Each row was made from one walk, in order. Every step used is in the known rows, and no mark comes twice. Write each row's walk.
Known rows:
V-A-X: [ 36.1  -8.6  -2.6   4.9  -7.5  15.5  21.4 -12.3   7.6  17.5  -5.2  -2.1
 -21.2  11.5  -1.0  -6.9  -2.3 -10.0  18.6  -1.0   6.6  -5.4  11.1]
V-A-L: [  2.8   5.3 -29.9   3.8   3.7  10.1  10.8  -7.6  16.6  16.5  -1.4 -12.6
 -30.3   3.7  13.0  -2.6 -26.8  -1.6   6.9  16.4   5.9  16.0  14.8]
A-V: [  6.2 -12.8 -12.4 -16.9   9.4  -0.5   9.5 -10.3 -14.0 -10.8   7.3   9.0
  -7.9 -41.5   6.6  10.0   3.8   4.5   1.7 -18.8 -16.0   2.9 -13.4]
W-X-A-V-C: [ 10.8 -12.4  26.7  21.8 -21.8  -0.2  17.6  25.1 -14.8  -5.0 -10.0  43.8
  -9.3 -13.9  -5.9  -9.4  15.3   6.2  -1.7  -2.7 -11.8  10.6 -14.2]
Q-L-A-X-W: [ -7.0   5.6   0.9   2.8  11.1   3.7   1.6 -11.3   9.2  11.8  -3.1  -5.5
  -9.9  31.2  11.9  -4.9  10.4 -19.9  15.2  24.5  29.1   0.0  17.7]
C-X-A-L-Q: [-15.4   9.7  25.9   9.7 -29.8 -14.1  -4.6  -8.7  12.5 -10.5 -14.0 -28.0
 -16.8   8.5   3.0 -16.5  -2.4   1.1  36.1   6.8  32.3   1.7 -14.5]
Q-L: [-14.2  -8.8  -3.4   1.4  18.7  -1.8  11.4   1.7  12.4   3.0 -11.6  -0.5
   0.0  -4.9  27.1  17.7 -20.0  -4.0 -18.8  -6.7  23.3  16.7  23.3]
V-W-X-A-L: [ -7.7   6.8  17.5  28.1 -18.0  21.5   9.0  20.0   3.9   3.1  -4.0   6.1
  -6.5  21.2  18.1   2.8 -14.2  13.4  -5.0  51.4   0.9   2.8 -26.9]
P-Q-L-A-V-C-X: [-23.9 -10.7  14.0 -10.9 -24.7 -20.1   2.3   4.8 -15.4  13.1 -35.7  15.4
  -8.5   6.6 -14.7 -19.6  38.6 -19.5  -3.0 -12.7  10.9   7.6  34.8]
P-Q-L-A: [-12.7  -3.9 -12.4   1.0   2.9 -10.6   0.1  14.5  -9.1  13.8 -35.9  17.6
  -6.6  21.2   9.9   7.4  -1.4 -34.7 -18.3   9.7  16.4   5.5  37.0]
H-A-X-W: [ 29.8   6.9  12.0   3.3 -11.8  -2.7   2.8 -19.7  -3.1  -4.8  13.6  -0.3
 -11.1   4.3   1.5  14.1  14.4 -10.5  25.7  -6.0  -3.5 -27.6 -25.2]
H-A-X-W-V: [ 26.4  10.1  -3.4  -7.5   3.1  -4.3  -6.9 -26.6  -9.8 -20.9  26.1   3.4
   3.5   9.9  -9.7  13.8  14.4   3.3  13.6 -15.5 -10.9 -30.4 -13.2]
A-V-C: [  5.5 -10.3  -2.0 -20.2  -2.1  -8.1  14.8  12.2  -9.2   4.2  -4.0  -3.5
  -3.7 -39.7   0.8  -0.9   7.9   5.1 -11.0 -34.2 -24.8  23.5   2.8]
W-V-A: [ 23.8  -5.3 -40.0   1.1  23.8  13.5   5.5  -6.9   8.1   3.8  12.7  16.8
   2.3  -2.3 -11.2   9.9 -31.0  -1.5 -15.1 -11.9  -7.8  -6.1  23.5]
H-A-V-C-X-W: [ 11.6   2.5  18.3  -2.0 -24.0  -8.5   1.7 -16.4  -2.8  -8.2  14.9  10.7
  -2.9 -27.4 -18.1   5.0  26.4  -3.7  22.0 -26.1 -18.9 -22.7 -27.2]
X-A-L-Q: [ -7.5  14.2  -1.9   5.3 -16.4 -10.5 -10.7   6.0   9.5  -4.9 -16.9 -34.5
 -20.2   9.2  11.7 -13.0 -12.4  -2.0  19.5  11.8  14.2  16.1  -2.5]
X-W-V: [ -1.3   2.7 -24.7  -5.8  42.3   0.2 -19.2  -5.2   1.4 -19.7  28.2  -3.8
  26.2 -18.7   6.3  20.9 -24.7  18.4 -21.2 -11.8 -16.2  -6.8 -12.1]
L-A-V: [ 10.6 -10.5 -24.1 -10.6   2.1   0.0  18.0  -8.6 -17.8   4.0   4.7  30.6
 -16.7 -33.2 -10.7   3.9  11.6 -18.9  14.5  -7.5 -11.6   0.7  -5.0]
X-A-V-W: [ 15.4  11.2 -10.7   1.5 -16.5  16.7   4.5   5.6   7.5   0.1   9.0   7.4
  -9.1  -7.1  -5.5   2.1   5.8  -4.7   5.7  16.0 -35.2 -20.0 -24.6]
H-A-X: [ 37.3  -9.7  19.5  -2.1 -28.4  -7.0  26.9 -15.7 -10.0  -0.7  -0.8  11.9
 -23.0  -3.6  -1.7  15.4  19.7 -12.0  25.1 -21.2   5.2 -17.4  -7.8]
P-Q: [  5.5 -12.7  -2.0  -6.9   5.1 -12.3  -7.1  18.1 -12.7  -1.9 -21.1  -0.5
   6.4 -11.4  13.1  18.8  -9.2  -3.5 -22.8 -16.6 -15.0  -4.1  -3.8]
C-X-W-V-A-L: [-14.6  15.7 -26.0   3.0  21.5   8.2 -16.7 -35.9  20.8  -8.3  28.8 -16.9
  -1.1  14.9  -5.0  -7.1 -20.1  19.8  12.0  17.6   8.1 -12.4  -0.6]
V-C: [  8.1 -12.9   5.9  -7.1   0.9  -9.6  25.8  30.7   6.8  14.9  -8.5  -9.8
   6.6 -29.0   9.8  10.9 -17.2   2.3 -21.9 -30.8 -10.1  33.6  10.4]

Which walk is each row?
[-20.1  11.4  19.4  -3.4 -25.0 -27.7  -7.8   7.6  10.5 -11.0 -11.1 -37.2
   4.6  12.9 -12.8 -29.0   3.0  15.9   9.2 -18.2  16.8  21.5  13.1] | W-V-C-X-A-L-Q
[ 12.6 -19.0  12.7   9.7  -6.9  32.1  -6.4   4.9 -30.1  -4.5   4.1  19.5
  21.1 -25.6   5.8  11.7  -4.0  18.9 -22.9  14.9 -18.9  -9.7 -32.4] | A-V-W-X
[-11.8  -0.2  -3.8 -12.5  -1.9  -8.0 -18.2   0.9  -5.9   0.1 -18.2 -50.5
  -2.8 -12.4  21.6  -4.4 -22.2  11.2   1.3  -4.0  17.4  27.1   1.8] | A-L-Q
[-17.4  12.1   0.3 -16.8   7.7 -16.9 -29.0  16.5 -12.7   9.0 -23.0 -16.3
  13.3  52.8  -5.9 -21.1  24.6  -8.1 -23.7   1.6   1.0   8.1  49.7] | P-Q-L-A-X-W-V-C
[-12.8   9.9 -13.3  -8.7  26.3   0.6  -9.9 -19.3   0.8  -1.6  10.9   1.3
   2.6  37.0   0.9  -5.2  10.4  -7.2   1.7  15.0  24.7  -1.6  29.5] | Q-L-A-X-W-V
[-27.3   3.8   7.3  -2.1   1.0  -5.2  -1.5  -9.5   9.4   9.6  -1.6   4.3
  -2.0   0.4 -10.5 -15.7  22.1 -14.9  11.3   3.1  16.0   9.4  13.1] | Q-L-A-V-C-X-W
[  9.2  -3.5 -12.0 -15.9   0.1  20.0  -1.3   0.0  -7.8   2.7   5.6 -10.9
  10.1 -29.4   3.8  10.5  -2.1   5.7 -13.8  -0.9 -32.6  -8.5 -19.1] | A-V-W
[ -6.1  24.4 -52.2  -1.5  35.8  10.7 -25.9 -19.2  16.4  -3.4  26.4 -18.8
  -5.8  16.5   3.8  -2.8 -29.6  16.6  -6.7  22.3  -8.9  -0.7   9.9] | X-W-V-A-L
[ -9.8  -6.5  28.1   6.2   5.7  -7.1   6.2  13.0  19.0   2.6   6.8 -19.0
  20.1 -24.7   2.5   8.9  -8.6  10.2  -3.2 -25.3  -0.1   7.6 -18.6] | V-C-X-W
[  0.2  -5.2  33.9  14.7 -26.7 -17.3  37.3  22.0  26.1   6.2  -6.0  12.1
  -8.8 -10.1 -10.4  -0.3   4.6  -8.6  15.7 -24.2   5.0   8.5  -5.5] | V-C-X-A
[ -4.6   3.7 -22.2 -10.6  -2.0  19.7   1.9  -1.9  -1.8  19.8  -6.5   7.0
  -4.1   5.8  -0.9  -0.6   1.7 -24.0 -10.0  26.0  -2.3   1.2  20.5] | Q-L-A-V-W
[ -3.5 -10.0   3.1  17.0  -5.0  35.3   0.9   0.8 -23.9  14.1 -10.2  33.8
   9.8  10.9   2.4   0.8   2.2 -10.5 -19.3  40.7  15.5  -0.8   7.0] | Q-L-A-V-W-X
[ -0.8  -3.4  15.1   2.1 -10.5 -19.8  29.3  14.6  18.9  -9.3   7.6  17.1
   6.2  -3.7 -21.5  -2.0   4.3   6.6   1.0 -31.2  -1.9   2.4   7.5] | W-V-C-X-A
[ -8.4  18.3 -18.8   5.7  11.2  10.4 -50.0 -31.1  10.4 -10.4  12.0 -47.3
  13.4  18.7 -10.5 -21.9 -24.1  17.0  13.1  15.9  19.5 -12.9   2.6] | C-X-W-V-A-L-Q
[-12.8   8.5   3.6  -1.3   3.1  -5.4 -23.1  -2.6  -7.7   8.1 -25.5  -7.3
  -6.4  46.2  11.7  -9.0  21.6 -23.0   2.5  22.9  16.0 -11.9  20.1] | P-Q-L-A-X-W
[-15.9  13.8 -10.6   1.6  -4.7 -12.1  21.8   2.6  18.4  -6.2  -1.9  -0.6
 -35.9   4.3  16.8   1.9  -8.1   1.2  18.5  15.4   2.1  12.1  -6.3] | X-A-L
[-10.9  -5.5  -0.5  -3.2  30.3  -1.5 -11.6 -19.2   8.3 -25.8  30.1   1.8
  31.0 -21.7  -4.2  20.0 -10.1  21.2  -4.8 -18.1   0.9 -20.1 -23.4] | C-X-W-V
[ 10.0   1.9 -22.7  12.8  25.8  16.6 -14.9 -26.2  20.6  -7.5  29.2  11.0
  18.0   1.9 -17.4   7.1 -24.9   7.0   2.9  -0.5   1.7 -31.4  -5.7] | C-X-W-V-A
[  3.8   2.4   7.6 -18.2  17.1  -9.4  -7.9   7.4  -1.7  -5.9  13.6 -26.5
  21.3   2.3  -0.2  -5.6   7.9  24.6 -15.0 -25.8 -15.3   9.6   5.8] | A-X-W-V-C
[ 16.7  -5.2  24.1  37.9 -15.3  28.1  12.1  27.9   1.5   4.0  -2.4  30.0
  13.4   9.6   6.5  15.3 -17.1   0.7 -14.8  30.3  -7.9 -16.4 -30.3] | V-W-X-A
[-10.0  -9.9   6.3  11.7 -12.0  23.8 -26.3  13.8 -40.3  12.0 -33.4  32.4
  13.5  27.4   2.4  -4.9  12.0 -14.7 -31.1  40.1  -1.3 -15.5  10.3] | P-Q-L-A-V-W-X
[  9.2   6.1  -3.2 -16.6   6.3  -8.4   2.5  10.2  -4.7   8.3  11.4 -10.7
  11.9  10.8 -18.7 -12.5  13.0   2.4  -1.1 -11.5 -11.4  10.7  16.1] | L-A-X-W-V-C
[-32.1   6.3  10.4  -5.0  -7.6 -14.2 -26.4   1.0  -8.3   6.6 -25.0   1.0
   3.0  15.9  -9.5 -20.8  34.6 -17.6  -1.6   3.7   3.0  -3.9  16.3] | P-Q-L-A-V-C-X-W
[ 10.6 -14.5  11.1  26.0 -11.6   7.7  11.6   2.5 -21.4 -18.4   1.2  57.6
 -14.7 -15.2  -0.7   2.6  10.6   4.7  11.0   9.8  -4.2 -16.0 -31.8] | W-X-A-V
[ 16.3  -0.4 -20.9 -12.0  -7.3  21.0   7.8   3.2  -9.9  16.8   9.0   9.4
   0.8 -18.4 -13.5   4.8   1.6 -18.6   0.7  13.6 -27.0  -7.3  -9.5] | L-A-V-W
[-15.8   8.6  37.0   6.8 -39.1 -23.6   1.9  13.7  18.0   4.2 -22.0 -42.6
 -13.0   9.3  -3.1 -28.7   2.8   3.0  23.2  -6.1  23.1  27.2   1.9] | V-C-X-A-L-Q
[ -5.9 -19.7  14.8 -13.9   3.8 -17.1  20.4   9.2   5.1  -5.6   6.2  -2.2
  25.1 -25.5 -12.4   6.4  -5.3  20.2 -19.2 -45.6   0.8  15.3  11.1] | W-V-C-X
[  9.9   4.8 -14.2 -12.3  18.7   0.2  -3.0 -12.6 -10.4  -5.4  22.0   4.9
   8.7  11.1 -13.2   0.5   8.1  -1.0  11.7   1.3  -0.7 -11.6   0.0] | L-A-X-W-V
[  8.9   1.3  12.0  -4.7  14.1   1.2  -4.0  -8.4   3.3  -6.1   8.2 -18.9
   3.1  -5.2  15.2   5.5   3.6   7.6  11.1  -2.4  -2.0  -8.4 -21.3] | A-X-W
[ -4.8   5.2 -12.1 -10.5  32.5  -7.3 -12.6  19.4   6.4  -6.5  19.1 -15.2
  31.3 -17.1  -1.2  11.1 -21.5  21.1 -35.2 -27.1 -25.8  17.0   5.2] | X-W-V-C
[-10.8  -3.1  14.6  29.8  -9.1   0.6  20.2   9.1  -3.2 -10.5  -4.8  26.7
 -24.5   9.0  21.1   1.6  -6.9  11.9   9.9  28.8  16.5  10.9 -20.2] | W-X-A-L
